Each row was made from one path, in order. Every step used is in the known rows, and no mark comes twice. Write each row's path.
Known rows
voza/sotol/fepupe: |   4 |   0 |   6 |   0 |   0 |   2 |   4 |   4 |  -8 |   8 |   3 |  -4 |   9 |   5 |  -9 |   1 | -32 |   4 | -16 |
bimepu/sotol/pami: |  -7 |  29 |   0 |  -7 |   1 |  -6 |  -4 | -10 | -10 |  13 |   2 |   0 |   9 |  -2 |  10 |   0 |  -8 |   9 |  -6 |
sotol/voza/rokud: | -11 | -13 |   3 | -13 |  -7 |  12 |  12 |   0 | -13 |   7 | -14 |  -7 |  -9 |   6 | -17 |  17 |   3 |  -2 |  -9 |
mubo/voza/sotol: |   2 |  13 |  -1 |  -7 |  -8 |   4 |   8 |   4 |   3 |  -4 |  -9 |   3 |  10 |   6 |   9 | -14 | -14 |  -5 |  -9 |
mubo/bimepu/sotol: |  -7 |   4 |  -1 |  10 |   6 | -10 |  15 |   1 |  -2 |   1 |   6 |   3 |  12 |  -2 |   9 |  -5 |  -4 |  -6 | -11 |
bimepu/sotol/fepupe: |  -1 |   9 |   3 |   5 |   3 |  -5 |  -4 |   3 |  -9 |  13 |   3 |  -1 |  -2 |   8 |  -4 |   7 | -17 |   3 | -16 |
mubo/voza/rokud/bimepu/sotol: | -14 |   6 |  -6 |  11 |  -8 |   2 | -13 |   7 |  13 | -13 |   3 |   0 |  -1 |   0 |   1 |   2 |  14 |  -3 |   5 |
voza/sotol/pami: |  -1 |  20 |   3 | -11 |  -2 |   1 |   5 |  -9 | -10 |   9 |   3 |  -4 |  20 |  -6 |   5 |  -7 | -22 |   9 |  -6 |
sotol/pami/gotik: |  12 |   5 |   3 | -14 |   4 |  -2 |   7 | -18 | -22 |  25 | -12 |   2 |   3 |  -5 |   3 |  13 | -10 |  11 |   0 |
fepupe/mubo: |   0 |  -7 |  -6 | -19 |   5 |   3 |  16 | -13 |  -2 |  -1 |  -9 |  -8 |   0 |   5 |   3 | -15 |   6 |  -2 |   3 |
fepupe/rokud/bimepu/sotol/pami: |  -9 |   6 |  -6 |   9 |   3 |  -7 |  -8 |  -2 |   5 |  -5 |   4 |  -4 |   7 | -13 |   4 |  -5 |   9 |   4 |  17 |
mubo/bimepu: |  -4 | -11 |   2 |  -2 |   3 |  -5 |  24 |  -4 | -10 |   1 |  -1 |   0 |   2 |   0 |   3 |   3 | -11 | -11 | -11 |
voza/rokud/bimepu: | -18 | -20 |  -6 |   1 |  -2 |   5 |   7 |  -4 |  -2 |  -7 |   1 | -16 |   0 |  -3 | -14 |   9 |   1 |  -1 |   6 |
bimepu/sotol/voza/rokud: | -14 |   3 |   0 |   0 |  -5 |   6 |   2 |   5 |  -5 |   7 |  -8 |  -5 |   1 |   4 | -11 |  10 |  11 |   2 |  -8 |
mubo/voza/sotol/pami: |   7 |  30 |   5 | -13 | -12 |   4 |  -5 |  -2 |  -2 |   2 |  -2 |  10 |   9 |  -1 |  15 |  -6 | -18 |   2 |  -8 |
voza/rokud/bimepu/sotol/pami: | -17 |  12 |  -2 |   7 |  -1 |  -1 | -16 |  -5 |   0 |   0 |  14 |  -8 |   9 | -12 |  -3 |   9 |   5 |  11 |   9 |
rokud/bimepu/sotol/voza: |  -9 |  13 |   1 |   4 |   3 |  -6 |   0 |   2 |  -4 |  -3 |  -7 |   0 | -18 |   4 |  -6 |   9 |   5 |   6 |   4 |
bimepu/sotol: | -11 |  12 |  -6 |   0 |   4 |  -7 |   9 |  -4 |  -4 |   7 |  -5 |  -6 |  10 |   5 |   5 |  -8 |  -5 |   2 |  -8 |
fepupe/mubo/voza: |   8 |   3 |  -4 | -20 |  -5 |   7 |   7 |  -8 |   6 |  -8 | -14 |   5 | -12 |  10 |  12 | -15 |  11 | -10 |   2 |
pami/sotol/fepupe/mubo: |  23 | -28 |  -5 | -11 |   2 |   1 |   5 |   1 |   0 |   6 |  -8 |  -7 |   2 |   7 |  -6 | -12 | -16 |   2 | -10 |
bimepu/sotol/fepupe/mubo/voza/rokud: |   6 |   1 |   2 |   0 |  -7 |  10 | -22 |  10 |  15 |  -4 |   6 |   7 |  -4 |   8 |   1 |  -3 |  16 |  -5 |  -3 |
fepupe/mubo/bimepu: |   5 | -16 |  -1 |  -8 |   6 |  -1 |  22 |  -8 |   1 |  -7 |   2 |   0 |   1 |  -1 |   7 | -12 |   8 | -11 |   1 |

Which path is each row?
|  13 |  15 |   3 |  -4 |  -3 |   1 | -16 |   6 |  10 |  -2 |   1 |  13 | -14 |  13 |  10 |  -7 |   7 |  -4 |  -6 | : bimepu/sotol/fepupe/mubo/voza
|  12 | -46 |  -8 |  12 |   0 |  -3 |   3 |  12 |   4 |  -4 |  -9 | -11 |   1 |  -2 | -17 |  -1 | -18 |  -3 |   1 | : pami/sotol/fepupe/rokud/bimepu
| -13 | -16 |   2 |  -3 |  -4 |   9 |   5 |   1 |  -6 |  -6 |  -7 |  -8 | -19 |   1 | -21 |  22 |   8 |   0 |   5 | : sotol/voza/rokud/bimepu
|   2 |   1 |   8 |  15 |   5 | -10 |   2 |  10 |  -6 |   7 |  14 |   7 |   0 |   3 |   1 |  10 | -16 |  -6 | -19 | : mubo/bimepu/sotol/fepupe
|   0 | -25 |   1 |  -1 |   0 |   4 |   9 |   4 |  -7 |   6 |  -9 |  -6 |  -5 |   4 | -12 |   6 | -12 |  -9 |  -7 | : sotol/fepupe/rokud
|   7 | -17 |   3 |  -3 |  -8 |  11 | -18 |   6 |  12 | -16 |   7 |   4 | -24 |   5 |  -9 |   9 |  13 |  -7 |   9 | : sotol/fepupe/mubo/voza/rokud/bimepu
|  -1 | -28 |   0 |   8 |   2 |   0 |   3 |   5 |  -1 |  -5 |  -2 |  -7 | -14 |  -1 | -16 |  11 |  -8 |  -7 |   6 | : sotol/fepupe/rokud/bimepu
|   8 | -12 |   2 |  13 |  -8 |   5 |  -9 |  18 |  15 | -16 |   1 |   5 |  -5 |  -1 |  -5 |  -3 | -10 |  -8 |   6 | : mubo/voza/sotol/fepupe/rokud/bimepu
|  21 |   7 |   4 |   2 |  11 |  -8 |   0 | -11 |  -1 |  11 |   8 |  14 |  14 | -13 |  18 |  -7 |  17 |   8 |  11 | : fepupe/mubo/bimepu/sotol/pami/gotik
| -10 |  -5 |  -5 |  11 |   3 |  -3 |   3 |   8 |   6 |  -9 | -12 |  -2 | -11 |  -2 |  -8 |   1 |  18 |  -1 |  14 | : fepupe/rokud/bimepu/sotol/voza
|  11 |  11 |   8 |  -2 |  -9 |   6 |  -5 |  11 |   0 |   2 |  -1 |   9 |  -2 |  11 |   1 |   1 | -26 |  -4 | -17 | : mubo/voza/sotol/fepupe
|  14 | -19 |   9 |  -4 |   6 |   0 |   9 |   0 |  -3 |  -2 |   9 |   6 | -10 |   3 |  -1 |   3 |  -4 | -10 |  -7 | : sotol/fepupe/mubo/bimepu
|  -2 |   3 |  -1 |  11 |   5 |  -3 | -15 |  -8 |  -4 |  12 |   7 |  -3 |  14 | -15 |  -3 |  14 |  10 |  18 |  16 | : voza/rokud/bimepu/sotol/pami/gotik
|  -6 |  17 |   2 |  -5 |   1 |  -3 |   7 |   1 |  -9 |   9 | -13 |   2 |  -9 |   9 |  -2 |   5 |   1 |   3 |  -9 | : bimepu/sotol/voza
|   1 | -19 |   4 |  20 |   5 |  -5 |   4 |  15 |   3 |   1 |   8 |   5 |   7 |  -3 |  -1 |   1 |  -3 | -12 |  -9 | : mubo/bimepu/sotol/fepupe/rokud
|   6 |  17 |   0 |   7 |   9 | -11 | -11 | -11 |  -8 |  14 |   2 |   4 |   4 | -11 |   6 |   9 |   2 |  18 |  14 | : rokud/bimepu/sotol/pami/gotik
|  -6 |   1 |  -8 |   5 |  -4 |   6 | -15 |   3 |  24 | -21 |   6 |   1 |  -1 |  -1 |   6 | -13 |  33 |  -3 |  17 | : fepupe/mubo/voza/rokud/bimepu/sotol
|  -3 | -14 |  -6 |  -8 |  -7 |  11 |  -5 |  -2 |  16 | -22 |  -1 |  -2 | -11 |   1 |  -1 |  -6 |  25 |  -8 |  17 | : fepupe/mubo/voza/rokud/bimepu
|  -4 |   6 |   2 |  14 |   6 |  -9 | -11 |   6 |  -3 |   1 |  10 |  -2 | -11 |   4 |  -8 |  12 | -13 |   6 |  -3 | : rokud/bimepu/sotol/fepupe
| -12 |  -8 |   1 |  18 |   1 |   0 | -16 |   9 |   2 |   0 |  15 |  -8 |  -1 |   0 | -16 |  16 |  -4 |   5 |  -1 | : voza/rokud/bimepu/sotol/fepupe
|  -1 | -11 |  -5 | -17 | -11 |  15 |   2 |  -4 |  11 | -10 |  -9 |  -1 |  -2 |   6 |   4 | -10 |  21 | -11 |   4 | : fepupe/mubo/voza/rokud
|  15 |  26 |   3 | -19 |  -8 |   7 |  -7 |  -6 |   9 |  -6 |   0 |  10 |   8 |  -2 |  19 | -21 |   1 |   2 |   5 | : fepupe/mubo/voza/sotol/pami
| -14 | -10 | -12 |  15 |   6 |  -6 |   5 |   2 |  10 | -11 |  -3 | -10 |   8 |  -6 |  -1 | -12 |  13 |  -3 |  14 | : fepupe/rokud/bimepu/sotol
|  -8 |  26 |  -1 |   3 |   4 | -11 | -10 |  -8 |  -4 |   1 |   9 |  -2 |  -1 |  -7 |   6 |   4 |  -4 |  11 |   7 | : rokud/bimepu/sotol/pami
|  6 |  4 |  5 | -1 |  6 | -4 | 10 |  2 |  5 | -5 |  0 | 12 | -8 |  1 |  7 | -8 | 21 | -5 |  1 | : fepupe/mubo/bimepu/sotol/voza
|   6 |  15 |   3 |  -3 |   7 |  -7 |  -1 |  -8 |   3 |  -1 |  15 |   9 |  10 | -10 |  19 | -13 |  12 |   1 |   4 | : fepupe/mubo/bimepu/sotol/pami
|  13 |  11 |   4 |  -6 |   3 |   0 |   6 | -12 | -14 |  21 |  -5 |   1 |  24 | -10 |   5 |  -1 | -17 |  17 |   1 | : voza/sotol/pami/gotik
